Known rows, with every way that one mark hangs from another:
zeza{pepa{bobe} sasa}: [ -1   0   4  12   3   0 -21   7  -3 -11  -4   7 -11  -6   0  12  -2  -2
 -13   6 -12 -14  -8  10  -5   3  -9   3   5   4   9   0  -8   2  -1  -3
  -2  -1  -1  -3  11   3   6  14  -1  -3   2  -2   6  -8   1   4  -6  11
  14   4  -3   3   7  13   2  -2  -7   4   2   5 -10]
ruref{tamafi{pepa}}: [ -4  -6  -9  -7   7   0 -11  23  10  18   6   3   0  11   7   1   3   7
   6  -4  21 -20  -1   3 -15   6   1  13 -12   2  -3  -3 -14  -3  -2   1
  -7   3   3 -20  -2   3  -6 -26   4   6  -3  10  -1  -6  -6  -8   6  -4
   7  12 -14  10  -4  -6   2  16  -4  -4   0   0  -4]
zeza{pepa{bobe{puvit}} sasa{fisu}}: [ -7   0   8  10   3   1 -16  -2  -5  -9  14   9  -9  -9  -3  16  -9  -7
 -16   8 -17   0  -9   7   6   0 -11   1   9   3  10  -4   1  -4   1   1
   3  -5  -4  10  13   4   7  15   1  -4   5  -1   0  -2   0  -2  -6   2
  13  -3  -1   0   9   7  -6 -15   0  -4   0  -1  -9]
puvit{bobe zenu}: [ -5   0 -12 -27 -33  -4  10  21  -5  14 -60 -21  -8   6  12 -29  23  -3
  19  -8  18   9  11  29 -24  -9  28 -12 -59  -6 -17  -1   3   3   2  -2
  16  -1   2 -34 -32  16  -7  21   2   9   5 -10  -5   3  12  -6   5  12
  -6  27 -17  -5  -4   0  31  -1  -6  16  -9   1   9]
pepa{bobe{nivag} zeza{sasa}}: [  9   6   9   7  -5   1   1 -21  -7  -5  -7  -6   3  -3   1  -5   1  -1
   2   5 -10   5   3 -12   7  -1   2 -11  -3   0  -3   3   3  14   2  -4
  -4   2   3   3   6 -10  -1   9  -5  -5  -2  -7   1  -1   1  15  -4  10
  -6  -3   6  -4  -2   5   2  -3  -2  10   5   7   9]
sasa{fisu zeza{pepa{bobe{puvit}}}}: [-16  -4   3   8   9  -2  -9   1   1  -8  17   7  -7 -10  -6  18 -10  -4
 -17  13  -7  -3  -6   1   8  -5 -18   5  22  -1   9   0   6  -6  -1   3
   3  -1  -5  20   4   1   7   6  -2   2   2   4   2   6  -2  -7  -8  -9
  11  -6   4  -1   1   2 -21  -9   0 -19  -5  -3  -8]
tamafi{fisu pepa}: [  4  -4  -9 -10  12  -2   6  23  16   3  14   2   3   8  -2   7   1   7
   8 -13  17 -12   1   2  -8   6  -6  15  21   0   2   2  -8 -10  -3   2
  -7   9  -2  -5  -7   1  -2 -25   6   5  -3  15   5  -3  -3 -13   9  -9
   0   2   6  14   0  -3  -2  22   0 -14  -3  -4  -8]
zeza{pepa{bobe{nivag puvit}} sasa{fisu}}: [ -5   1  13   4   0   6  -7 -10  -9  -6   8   3  -3 -10  -5   9 -11  -7
 -12   6 -18   3  -5   9  10  -1   1  -6   5   2   9  -7  -1  -4   1   2
   5  -7  -1  10  12   3   5  20   2  -6   6  -1   0   2   2  -1  -7  -2
  14  -5  -4  -6   9   2  -5 -20   7   3   1  -3   1]
sasa{fisu}: [-12  -5   4 -11   4  -2   7  13   9  -1   2 -12  -4  -4   8  11  -3  -3
   4   9  12 -11   1  16  -7  -3  -7   3 -13  -6   2  -3  -3  -3   1  -2
  -8   7   0 -10 -12   4  -7   0   7   6   5  13  -3   3  -1  -6  -1  -4
  11  12  -1   5  -4  -1  -2   3  -8 -15  -9   2  -2]
sasa{fisu zeza}: [-19  -5   7  -2  10  -2  -1  13   6   0  17  -8 -10 -10   0  19  -8  -3
 -10  15   5  -9  -3   4   0  -3 -15   5  10  -5   5  -1   5  -3   1   0
   1   6  -4  10  -7   2  -2 -10   3   7   4  15   2   8  -4 -13  -5 -10
  16   6   4   9  -6  -1 -17   1  -6 -24 -11   1  -6]
sasa{zeza}: [-10  -3   3   0   1  -1   7  18   5  -1  -8 -10  -7  -5   5   8  -2  -1
   3   7  15 -15   1  12  -8  -6  -1   1  -9  -4   2   2   5   3  -1  -4
   0   5   0  -3 -12   2  -4  -4   1   6   1  13   5   1  -2  -6  -3   1
  12  11  -2   3  -5   1  -3   7  -8  -8  -7   3   2]
zenu{puvit}: [ -6  -3  -7 -17  -8  -3  23  12  -1  -8 -26 -14  -2   4  21 -15  10   3
  18  -4  20  -4   8  37 -27  -9  23  -4 -46  -6  -5   3   1   2   1  -4
  -6   5   3 -27 -22  11  -4   8   6   5   8  -2  -2   3   5   0  -1   6
  -2  16 -13  -5  -5  -2  27   0  -8  13 -10   0  10]
pepa{bobe{nivag puvit} zeza}: [ 11   6   0   3 -15   1  27 -24  -6  -8 -24  -9  17   1   5 -21   4  -2
  20  -1   5  16  11   0   8 -12  12 -16 -28  -4  -7   4  11   7   1  -4
  -3  -3   7  -4  -7  -8  -7  19  -6  -4  -2  -8  -7   2   3  19  -1   8
 -18  -8   1 -24  -3  -3  10  -7   5  13   6   5  24]
sogisa{nivag}: [-13   0   2  -8  -4   4  13  16  13   1 -43 -36   0  -4  12  -6   3  -1
  16   1  26 -25   9  37  -9  -8  22 -10 -30  -3  -3  -1 -16   6  -6  -6
  -5   3   5 -16 -16   3 -14   6   9   4  -2  21   2   2   3   2  -2   9
   9  15  -6   4  -7  -7  17   9  -8   7   0   5  12]
ruref{tamafi{fisu pepa{bobe zeza{sasa}}}}: [  6  -2  -7   6  21  -2 -27   7   7  15  35  17   1  12  -6  10   1   7
  -9  -7  -3  -6  -7 -31   3  17 -16  19  29   7  -3   0  -6   2   0   3
  -6   2  -2   4  13  -6   2 -43  -1   2  -6   1   2  -6  -9  -5  11  -7
  -9  -5   9  19  -5  -3 -12  20  -2 -10   4  -1 -21]
ruref{tamafi{fisu}}: [ -4  -6  -5  -8  16   0 -10  26  11  13   8  -4   5   8   8   7   3   2
   9  -9  19 -12   1   3  -7  10   2  13 -16   1  -3  -6  -6  -1   2   0
 -12   4   3 -22 -10   2  -6 -31   8   7   0  12  -3  -3  -7  -9  11  -4
   2  13  -6  11 -10  -7   2  18  -7  -9  -6   0  -7]
zeza{pepa{bobe{nivag}} sasa}: [  0   1   8   6  -1   5 -12  -1  -7  -8 -10   2  -6  -7   0   5  -4  -1
  -9   3 -12 -12  -5  12   0   2   6  -4   4   4   9  -3  -9   2   0  -1
   0  -1   2  -4  10   1   5  17   0  -5   2  -2   5  -5   2   5  -7   7
  15   3  -9  -3   6   8   3  -7   0  11   2   2   2]
tamafi{fisu pepa{bobe{nivag puvit{zenu}}}}: [ 12   0 -14 -11  -4   1  21   1   9   5  -6  -1  19  14  -7 -15  11   6
  21 -23  13  11   6   2   1  -1  16   1   8  -2  -1   4  10 -10  -1   6
  -1  -3   1  -2 -12   1  -3  -5   0  -1  -4   0  -4   2   2  -4   9  -6
 -24 -10   0 -11   2  -7   6   6  13   8   2  -8  14]
ruref{tamafi{fisu pepa{bobe{nivag puvit} zeza}}}: [  9  -1  -9  -2  12   1  -1  -2   6  15  21  11  14  14  -4  -6   1   7
   6 -14   8   4   2 -23   8   9   1  10  10   4  -6  -1  -1  -3   0   4
  -5  -1   2   0   4  -6  -2 -31   0   0  -6   1  -4  -1  -7  -2  11 -10
 -15  -8   1   3  -5 -12  -6  11   7  -3   5  -5  -2]
sasa{fisu zeza{pepa{bobe{nivag puvit{zenu}}}}}: [-16  -2   5   1  -2   0   1  -6  -2  -2   2   1  -5  -9  -7   5  -8  -4
 -12  11  -6   8  -3   1   9  -8  -2  -3   8  -3   6  -2   7  -7   0   4
   9  -6  -3  16  -4   4   5  10  -2   0   3  -1  -1  10   2  -8  -8 -10
   8  -6  -2  -8   2  -2 -16 -17   5  -6  -5  -5   2]

Rows:
[ 13   3  -7   6   2  -4   1  -6   3   4  20  14   3   8 -12  -3   4   4
   0 -13  -6  20  -2 -25   7   6  -8   6  25   2  -5   5   9  -3  -1   3
   6  -2  -6  15   4  -3   5 -16  -3  -1  -6  -8  -1  -3  -1  -3   9  -4
 -18 -14  16   6   3  -1  -3   7   7  -1   5  -4 -10]
tamafi{fisu pepa{bobe{puvit{zenu}} zeza{sasa}}}
[ -2   0  -9 -32 -23   0  29   9 -13   4 -48 -24   2   6  17 -35  16  -1
  23 -11  17   3  15  42 -27 -11  42 -14 -52  -6 -13  -1   3   3   5   0
  10   2   6 -29 -24  15  -6  20   4   5  12  -9  -1  10  12  -1   0   8
  -8  19 -20  -9  -8  -8  34  -8   1  23 -10  -5  21]
zenu{puvit{bobe{nivag}}}
[ -7  -3  -1  10   5  -3 -10  10   2 -10  -6   4  -7  -6   1  12  -1   1
  -9   7   0 -17  -4   7  -2  -4 -12   4  11   1   8   3   0   1  -3  -2
  -1   2  -1   4   1   0   5   5  -3   1  -1   3   8  -2  -1   0  -8   3
  11   1  -1  -1   0   7  -9   3  -7  -5  -2   3  -4]
sasa{zeza{pepa{bobe}}}
[ -6  -1   0   3 -11   2   9  -1  -4  -5 -21  -1  -2  -6  -1  -6   0  -1
   1   3   3   5   1  10   3  -9  12  -8 -11  -3   3   1   6  -2  -2   1
   8  -6   0   3  -9   3   4  15  -2  -1   0  -4   1   4   4   0  -7   0
   4  -1  -8 -15   2   0  -1 -11   3   8  -2  -1  12]
sasa{zeza{pepa{bobe{nivag puvit{zenu}}}}}
[  2   5   7  13  -3  -2  -2 -20  -7  -5  13   3   0  -4  -1   3  -3  -6
  -5   9 -13  16  -1 -15  13  -4 -13  -7  -2   0  -2   3  15   7   3  -3
   2  -3  -2  13   7  -6   1  10  -5  -3   0  -7  -5   0  -1  10  -2   6
  -8  -8  13  -5   0   5  -3  -9  -1  -3   3   4  -3]
pepa{bobe{puvit} zeza{sasa{fisu}}}
[ 13  -1 -11  -8   9   0   7   8  13   0   6   1  16  12  -7  -1   8   9
  14 -18  11 -10   3  -2   0   5   3   9  31   0   4   4   0  -8  -1   5
 -10   5   3  -1  -2  -4  -1 -15   0   0  -5   7   3  -2  -2  -1   7  -7
 -16 -10   5   1   0  -4  -4  16   7  -2   1  -5   6]
tamafi{fisu pepa{bobe{nivag}}}
[ 17   4   0   3   6   2  10 -14   0   3  22   9  11   5 -13  -4  -2   4
   3 -13  -7  14   1 -24  12   6  -3   3  34   3  -1   2   6  -4   0   4
   3   0  -2  19   8  -8   2 -16  -2  -4  -5  -3   2   0  -2   0   7  -8
 -15 -17  14   2   3  -4  -7   4  12  -2   6  -6   2]
tamafi{fisu pepa{bobe{nivag puvit} zeza{sasa}}}
[  6   3   2   4   2  -1  -2 -17  -1   1  16   5  -1   0  -8  -1  -4   4
  -8   5 -10  -3  -3 -22   5   4 -10   1  31   0   0   4  -4   2  -1   2
  -1   3  -1  15  12  -8   1  -8  -4  -3  -4  -2   4   0  -2   3  -2  -4
  -3 -10   9   7   3   0 -12   1   4  -2   6   0   0]
tamafi{pepa{bobe{nivag} zeza{sasa{fisu}}}}
[ -2   1  -7 -35 -39   1  23  12  -9  16 -67 -28  -1   4  10 -40  21  -3
  25 -10  18  14  16  30 -21 -10  44 -20 -60  -8 -18  -5   2   3   3   0
  18  -3   6 -34 -34  15 -10  26   3   7   6 -10  -6   8  15  -5   3  10
  -7  25 -22 -11  -4  -7  31  -8   1  24  -8  -2  23]
puvit{bobe{nivag} zenu}
[  3   0  -1  -1  -9   3  15  -3  -3 -12 -27  -3   9  -2   5 -12   0  -1
  10  -2   6  -3   5  25   0  -9  13  -8 -21  -1   6  -1  -4  -4  -2  -1
  -2  -4   6 -13  -2   2   0  27   0  -4   1  -2  -2  -1   5   9  -5   5
   3  -1 -15 -21   5   0  11  -9   5  12   3   0  17]
zeza{pepa{bobe{nivag puvit}}}
[ -8  -1   7  11  10  -1 -27   3  -3  -9  14   9 -14  -9  -3  23  -7  -4
 -23  13 -20 -12 -11   3   3   5 -18   6  20   4  12  -2  -6  -1   1   1
  -2   1  -3   9  15   4   8   9   1  -2   4   1   5  -3  -1  -1  -6   2
  17   1   2   9   7  10 -10  -6  -5  -7  -1   2 -17]
zeza{pepa{bobe} sasa{fisu}}
[  0   1   4  11  -3   3 -10   2  -6 -10  -6   7  -5  -6   1   8  -4  -5
  -7   3 -11  -3  -5  14  -1  -2  -1  -3  -7   5   8  -2   0  -1  -1  -3
   4  -6   0  -1   9   4   6  20   0  -5   3  -3   2  -6   2   4  -5  10
  10   2  -7  -6   9   9   6  -9   0   7   2   2  -3]
zeza{pepa{bobe{puvit}} sasa}
[ -9   0   6   7  -4   1 -14  -3  -6  -6   3   8 -12  -8  -3  11  -5  -6
 -15   8 -17   9  -9   7   4  -1  -4  -2  -2   2   6  -4   1  -5   1   1
   8  -8  -4   7   7   8   8  19   1  -3   5  -7  -4  -1   3  -3  -4   2
   9  -1  -3  -3   9   7  -1 -18   1   2  -1  -2  -9]
zeza{pepa{bobe{puvit{zenu}}} sasa{fisu}}
[ -1   6   2   9 -12  -4   0 -21  -7  -1  -1   2  -3  -3  -2  -4   2  -6
  -2   8 -12  28  -1 -15   9  -6  -4 -11 -17  -3  -7   3  16   7   3  -3
   6  -7  -3  10  -2  -2   1  14  -5  -2   0 -15  -9   1   2   7  -1   7
 -14  -5  10  -7  -1   5   3 -12  -1   6   2   3  -2]
pepa{bobe{puvit{zenu}} zeza{sasa{fisu}}}
[ -6   1  15   4   3  -2  -4  -5  -4  -1  16  -2 -15 -12   3  13 -11  -4
 -13  16  -9   5  -3 -13   1   3 -17  -1  -1  -1  -4  -3  -5   8   1  -5
   1   6  -4   8   3  -3  -3  -9   4   3   2   3   3   1  -2  -4  -3  -1
  17   8  10  17  -2   2  -6  -1 -10 -12  -3   6 -14]
pepa{zeza{sasa{fisu}}}
[ 15   1  -8  -2   9  -2   7  -7   8  -1  15   7  12   9  -8  -4   3   9
   5 -12   1   1   4 -22   6   7  -8   8  37   1  -2   5  -1  -2  -2   4
  -9   7   0   9   3 -11  -1 -21  -3  -1  -8   1   5   0  -2   2   6  -8
 -15 -15  14   6  -2  -3  -9  17   5  -5   5  -3  -1]
tamafi{fisu pepa{bobe{nivag} zeza}}
[  3   5  11   7   0   1  -3 -24  -7  -4   8  -5   1  -6  -3   1  -4  -3
  -6  10 -16   7   0 -18  12   1  -5  -8  11  -1  -2   1   5  10   3  -1
  -3   3   1  12   9  -9  -1   8  -4  -4   0  -5   0   4   0  11  -4   3
  -5  -6  10   0  -3   3  -8  -7  -1   0   3   5   3]
pepa{bobe{nivag} zeza{sasa{fisu}}}
[  0  -1  -6   5  -5  -1   5   5   2 -14 -22   3   4  -1   6  -2   2  -1
   6   0   6  -6   2  22  -5  -7   1  -2 -21   0   5   2  -3  -4  -3  -3
  -5  -3   4 -14  -3   4   2  23  -3  -2   0  -1  -1  -5   3   9  -4   8
   3   1  -9 -15   5   6  11  -3  -2   5   2   2   6]
zeza{pepa{bobe{puvit}}}
[  7   0   1   1  14  -2  -4   7   6   4  32  10  -6   1  -7  11  -6   5
 -10  -6  -4   1  -3 -23   0  12 -19  13  36   3  -2   1  -8  -3  -3   0
   1   9  -7  14   8  -4   2 -34   4   3  -4   6   9  -3  -4 -12   6 -10
   7  -4  16  25   1  -2 -11  17  -1 -16   1  -2 -20]
tamafi{fisu pepa{zeza{sasa}}}
[ 16   2  -8  -1   4   0  19 -12   5   1  13   6  17   9  -9 -10   2   6
  10 -15   3  12   6 -18  10   2  -2   3  26   0  -3   5   3  -6  -1   3
  -3   1   0  12   1  -8  -1 -14  -2  -3  -6  -1   0   1  -1   1   7  -8
 -21 -17  12  -3   1  -7  -5   8  12  -4   6  -5   6]
tamafi{fisu pepa{bobe{nivag puvit} zeza}}
[ -6  -1  12   6   5   4 -17  -5  -5  -7  10   3  -8 -10  -4  16 -10  -4
 -18  10 -19  -7  -8   4   7   4  -5   0  17   3  11  -5  -7  -2   1   2
  -1  -1  -1   9  14   2   6  12   1  -4   5   1   3   1   1  -1  -8  -1
  17  -1  -2   3   6   6 -10 -13   1  -1   0   0  -6]
zeza{pepa{bobe{nivag}} sasa{fisu}}
[  0   4   7  14   5  -5 -15 -14  -3  -6  15   2  -6  -5   0  12  -2  -4
 -11  13 -16   4  -5 -20   7   2 -21   0  13   0   0   4   7  11   3  -3
  -5   4  -3  11  10  -8   1   1  -4  -1  -1  -5  -1  -2  -2  10  -2   6
  -4  -4  17   6  -3   9  -8   2  -9  -7   1   8 -12]
pepa{bobe zeza{sasa{fisu}}}
[  8  -2  -9  -1  17  -1 -11   2   8  16  22  11  11  14  -4  -1   3   9
   2 -10   5  -5   0 -26   3  13  -5  15  19   4  -5  -2  -8   0   0   5
 -10   3   2  -1   7  -8  -1 -36  -2   2  -7   2   0  -1  -7  -2   9  -9
 -12  -6   5  10  -8  -9 -10  18   3  -5   4  -2  -5]
ruref{tamafi{fisu pepa{bobe{nivag} zeza}}}
[ 10   7  10   7 -14   3  16 -27 -12  -5 -11  -6  10  -3  -1 -14  -2  -5
   8   1  -7  18   6  -8  11  -7  11 -17 -18  -1  -4   2  14  10   3  -4
   4  -5   4   7   3  -8  -2  18  -4  -7   0 -10  -4   1   2  15  -2   9
 -11  -7   3 -16   0   0   7 -13   6  15   6   4  18]
pepa{bobe{nivag puvit} zeza{sasa}}
[ -6  -4   0   1  13  -1 -22   8   3  19  34  11 -10   4  -1  10  -7   3
 -15   6   1  -8  -7 -23  -3  12 -13  13   8   4  -5  -4 -14   1  -1   1
  -1   3  -3   2  11  -1  -1 -35   2   4  -3   6   1  -1  -8 -11   4 -10
  12   4  -2  22  -3  -6 -11   9  -4 -14   1   0 -19]
ruref{tamafi{pepa{zeza{sasa{fisu}}}}}
[  2  -1 -15   0  -3  -3  -6   2   3  17   1  11   4  15   3 -13   8   5
   7  -4  11   6   0 -16  -4   3   3   5 -20   1 -10   3  -3   1  -2   1
  -1  -5   1 -10  -1  -1  -2 -16  -4   2  -7  -8  -7  -5  -3   0   7  -1
 -14   0  -7  -2  -3  -5   5   7   0   5   5   0  -2]
ruref{tamafi{pepa{bobe{puvit{zenu}} zeza}}}
[  1   2   8   7  -8   7  -1  -6 -10  -8 -12   2  -1  -7   0  -1  -5  -4
  -2   0 -11   0  -2  16   3  -3  11  -9  -9   3   7  -4  -2  -2   0  -1
   5  -7   2   0   8   3   5  23   0  -7   4  -4   2  -3   3   5  -6   7
  11  -1 -10 -12  10   4   6 -16   6  13   3  -1  10]
zeza{pepa{bobe{nivag puvit}} sasa}
